What can hang from each mark
kido: zome
gupo: zome
fali: detep
kuli: zome
dinug: zome
semuv: zome
mupavi: zome
zome: bipar bomarug fali gupo kuli mupavi semuv
bomarug: zome

Every row comes from one small tree of marks. The marks that hang from a mark follow it in brackets, in alphabetical order. Every link used is in the known rows. Which tree was each row made from?
Known rows
kido{zome{fali gupo semuv}}: 3.4  30.0  -19.2  20.1  11.2  -26.5  -13.7  23.3  -36.5  -26.9  12.2  2.9  -7.6  49.2  36.5  32.0  -21.2  -31.2  -8.1  48.9
kuli{zome{gupo mupavi semuv}}: 6.1  30.7  4.3  20.5  14.2  -5.9  -16.1  12.7  -20.2  -22.0  19.5  2.8  19.5  41.9  48.9  27.9  -32.3  -2.8  -9.7  22.3
semuv{zome{fali gupo}}: -1.1  16.2  -9.5  11.7  3.8  -46.9  -44.3  19.9  -46.9  -25.2  17.0  3.0  -11.8  52.4  43.6  27.3  -42.9  -8.7  -17.3  47.3
mupavi{zome{bipar}}: 9.4  36.0  40.2  39.7  3.9  30.3  -43.9  34.0  -28.5  -7.1  25.7  3.1  -9.4  37.3  33.9  34.1  3.0  -11.3  -6.3  9.2
semuv{zome{fali gupo kuli}}: -2.2  17.2  -26.4  2.7  11.7  -17.2  -41.2  24.7  -41.7  -35.3  19.1  4.4  -5.3  54.5  43.1  10.5  -58.9  -18.5  -15.4  45.9
gupo{zome{bipar fali mupavi semuv}}: 20.6  31.7  46.5  11.7  20.7  -9.0  -15.6  29.4  -19.7  -40.5  12.5  5.3  -0.5  46.5  25.0  51.9  -1.1  -27.2  -7.5  18.9
gupo{zome{kuli mupavi}}: 7.8  32.2  28.6  31.2  9.6  22.4  -64.6  27.2  -2.9  -20.0  24.2  -0.4  -11.4  53.2  13.8  27.4  -6.3  -7.0  -10.3  1.2
kuli{zome{bipar bomarug mupavi semuv}}: 12.7  35.1  45.2  7.7  22.8  17.7  -16.2  19.4  -13.7  -24.5  18.0  5.2  9.2  34.4  41.8  35.1  -32.1  -5.0  -10.9  15.5
zome{bipar}: 3.7  36.0  26.7  38.8  6.5  18.0  -53.6  20.0  -30.4  -17.8  30.8  5.0  -35.9  39.4  36.3  38.3  -4.3  -2.2  -14.8  28.0
zome{bipar fali{detep} gupo}: -13.0  31.0  -8.1  23.0  19.6  0.9  -29.5  22.2  -23.9  -32.3  24.9  15.0  -17.0  48.3  43.0  38.4  -11.8  -14.3  -9.7  47.9
fali{detep}: -18.1  35.0  15.2  46.6  5.0  12.5  -65.7  17.8  -30.1  -13.6  32.7  4.0  -23.6  40.2  44.8  47.6  37.9  -5.6  -22.3  27.0
mupavi{zome{bipar kuli}}: 7.2  36.9  20.6  31.1  12.0  59.1  -39.6  39.3  -23.7  -16.6  27.1  4.6  1.5  39.5  34.3  16.6  -14.6  -20.5  -4.8  6.6
mupavi{zome{semuv}}: 6.3  36.5  21.5  38.1  3.6  15.5  -31.6  32.2  -46.4  -11.7  17.2  -1.3  5.4  31.8  46.2  36.9  22.6  -24.2  -11.0  8.0
dinug{zome{gupo mupavi}}: 5.2  32.2  -15.1  21.1  9.1  -22.9  -47.9  12.4  0.5  -6.1  17.3  5.8  0.5  45.2  20.1  31.8  -54.6  14.5  1.1  19.6
gupo{zome{bipar fali{detep} mupavi semuv}}: 0.6  31.0  56.2  13.4  26.3  3.5  -13.6  29.0  -13.2  -44.6  16.8  9.4  1.8  47.8  31.6  62.8  31.7  -30.0  -16.4  23.8
kuli{zome{fali{detep} gupo mupavi}}: -6.9  27.1  -11.3  20.1  18.2  -20.3  -25.5  19.0  -3.4  -22.0  22.0  7.3  37.3  50.1  43.7  36.0  -23.2  -5.6  -11.2  28.2
mupavi{zome{fali}}: 14.1  32.7  -4.5  34.7  2.1  -12.0  -43.0  37.4  -36.3  -9.8  14.7  -1.5  21.6  38.6  37.5  34.3  -0.4  -24.1  -4.3  9.6
bomarug{zome{bipar fali{detep} kuli mupavi}}: -3.1  35.8  13.9  19.4  30.6  11.2  -17.2  29.9  3.9  -40.9  25.8  13.2  25.2  46.6  15.9  34.3  -4.7  -38.9  -1.2  30.5
semuv{zome{bipar kuli mupavi}}: 4.2  21.4  32.5  9.0  17.8  19.3  -43.8  22.1  -23.2  -37.5  29.3  5.0  -5.3  50.3  30.8  22.4  -41.4  -7.9  -22.7  30.5
semuv{zome{bipar bomarug gupo mupavi}}: -0.6  17.9  28.6  -0.2  16.4  -15.8  -43.5  15.3  -17.9  -24.8  18.4  10.1  -35.5  52.9  23.3  20.6  -70.5  12.2  -13.3  38.3

Which tree is each row?
10.5  33.8  29.0  2.2  18.5  28.9  -48.0  38.1  -9.6  -29.6  15.0  6.7  -28.2  49.4  18.6  23.2  -35.2  -23.2  -2.0  14.0 -> gupo{zome{bipar bomarug fali kuli}}
4.8  36.4  24.5  31.8  14.7  -13.6  -27.8  16.5  1.7  -18.9  23.4  11.8  -21.8  48.4  6.3  28.1  -34.3  -8.1  5.7  30.9 -> bomarug{zome{bipar gupo mupavi}}
8.4  30.9  -24.4  30.5  4.5  -18.0  -33.7  34.2  -31.8  -11.0  12.1  3.8  12.2  44.8  35.9  23.0  -28.4  -17.6  2.6  19.0 -> mupavi{zome{fali gupo}}
-0.4  31.3  37.8  4.5  34.3  34.3  -10.4  34.5  -9.8  -53.7  18.5  11.2  12.6  50.0  31.9  43.8  16.0  -38.9  -13.5  21.9 -> gupo{zome{bipar fali{detep} kuli mupavi semuv}}
8.8  33.9  10.9  0.7  18.8  13.7  -36.0  36.5  -28.5  -34.3  7.0  1.9  -12.8  43.6  32.7  26.0  -13.2  -35.3  -5.9  12.6 -> gupo{zome{bomarug fali kuli semuv}}
21.2  32.8  22.8  -3.8  27.5  -6.1  -1.9  25.0  -16.3  -35.2  11.3  5.7  30.3  35.2  44.0  35.7  -45.6  -18.7  -4.8  21.9 -> kuli{zome{bipar bomarug fali mupavi semuv}}
-7.3  34.1  -9.7  7.5  27.1  34.2  -17.2  43.8  -34.2  -31.1  8.6  7.0  33.5  34.9  51.1  23.6  7.4  -46.7  -6.7  13.6 -> mupavi{zome{bomarug fali{detep} kuli semuv}}
-1.9  29.6  32.8  0.6  31.3  30.5  -41.3  36.2  11.8  -38.1  16.4  12.0  -5.0  53.7  13.5  34.2  -15.7  -22.3  -7.4  13.3 -> gupo{zome{bipar bomarug fali{detep} kuli mupavi}}
-6.2  32.2  33.3  22.1  16.0  14.9  -27.5  25.4  -17.9  -23.0  30.8  6.5  20.1  40.5  55.2  48.4  7.1  -16.5  -17.5  29.6 -> kuli{zome{bipar fali{detep}}}
-7.8  29.9  -33.2  -1.1  37.7  21.5  -24.5  26.8  2.4  -44.0  15.8  19.4  1.4  51.4  26.0  13.9  -58.7  -13.9  -3.4  37.0 -> zome{bipar bomarug fali{detep} gupo kuli mupavi}
1.8  34.6  0.9  13.3  18.8  54.5  -35.7  37.0  -13.2  -13.7  17.1  11.4  -19.9  44.0  27.1  -1.5  -59.2  -10.3  5.4  12.7 -> mupavi{zome{bipar bomarug gupo kuli}}
16.6  29.9  2.0  4.6  26.4  -11.6  11.6  20.4  -18.5  -39.1  15.4  9.1  32.2  43.0  48.1  32.3  -55.0  -16.0  -4.1  34.8 -> kuli{zome{bipar fali gupo mupavi semuv}}
5.5  35.3  -15.0  -0.2  33.8  34.8  -14.1  21.5  -14.5  -42.8  14.7  15.0  -20.8  44.1  30.1  7.4  -68.9  -11.4  -2.1  31.4 -> zome{bipar bomarug gupo kuli mupavi semuv}
14.6  28.8  -0.1  -0.3  22.8  -14.4  -18.8  22.5  2.8  -23.6  12.6  10.1  15.0  47.2  30.1  22.1  -84.3  1.7  2.4  26.0 -> kuli{zome{bipar bomarug fali gupo mupavi}}
12.0  18.7  6.9  -14.0  26.9  -3.6  -34.5  30.4  -20.7  -44.0  15.0  7.5  3.6  49.6  28.0  16.2  -72.3  -18.1  -14.2  33.0 -> semuv{zome{bipar bomarug fali kuli mupavi}}
9.8  33.1  45.7  11.2  20.6  41.5  -56.8  30.9  8.7  -24.2  20.2  6.8  -30.8  51.5  6.5  23.4  -35.0  -4.0  -5.3  2.8 -> gupo{zome{bipar bomarug kuli mupavi}}
-11.7  20.0  -5.6  1.3  11.0  7.2  -58.9  21.0  -32.6  -21.6  19.9  4.9  -35.7  51.7  37.2  1.1  -65.2  -1.1  -15.3  35.0 -> semuv{zome{bomarug gupo kuli}}
-2.0  33.8  3.4  26.0  7.6  29.7  -63.5  27.0  -12.0  -8.9  22.7  -0.5  -29.2  47.4  19.2  14.1  -27.1  -15.9  -10.0  22.7 -> kido{zome{bomarug kuli}}
12.7  36.5  5.3  17.1  18.3  -3.1  -13.7  25.1  -47.8  -41.2  17.3  6.6  -6.3  34.8  49.9  43.8  -6.1  -30.2  -12.6  37.9 -> zome{bipar fali semuv}
-4.9  17.5  -10.7  -1.7  17.3  -3.6  -53.7  18.5  -16.8  -26.9  17.2  6.2  -19.2  54.6  25.0  2.3  -77.8  3.0  -13.4  30.4 -> semuv{zome{bomarug gupo kuli mupavi}}
19.1  33.2  -3.3  23.8  17.4  -16.9  -34.1  23.5  -18.3  -34.5  20.2  6.8  6.2  43.4  26.0  40.2  -29.5  -12.1  -7.2  29.9 -> zome{bipar fali mupavi}
5.6  30.0  -18.0  8.6  9.6  -21.7  -37.6  21.9  -17.5  -9.9  12.8  3.9  4.8  44.3  43.2  18.5  -61.6  -2.5  -1.6  25.4 -> kuli{zome{bomarug fali gupo}}
8.6  32.3  25.0  2.2  25.3  12.7  -7.5  16.3  -8.6  -25.9  16.2  10.0  -1.5  40.1  41.1  23.3  -59.8  0.6  -4.5  24.0 -> kuli{zome{bipar bomarug gupo mupavi semuv}}
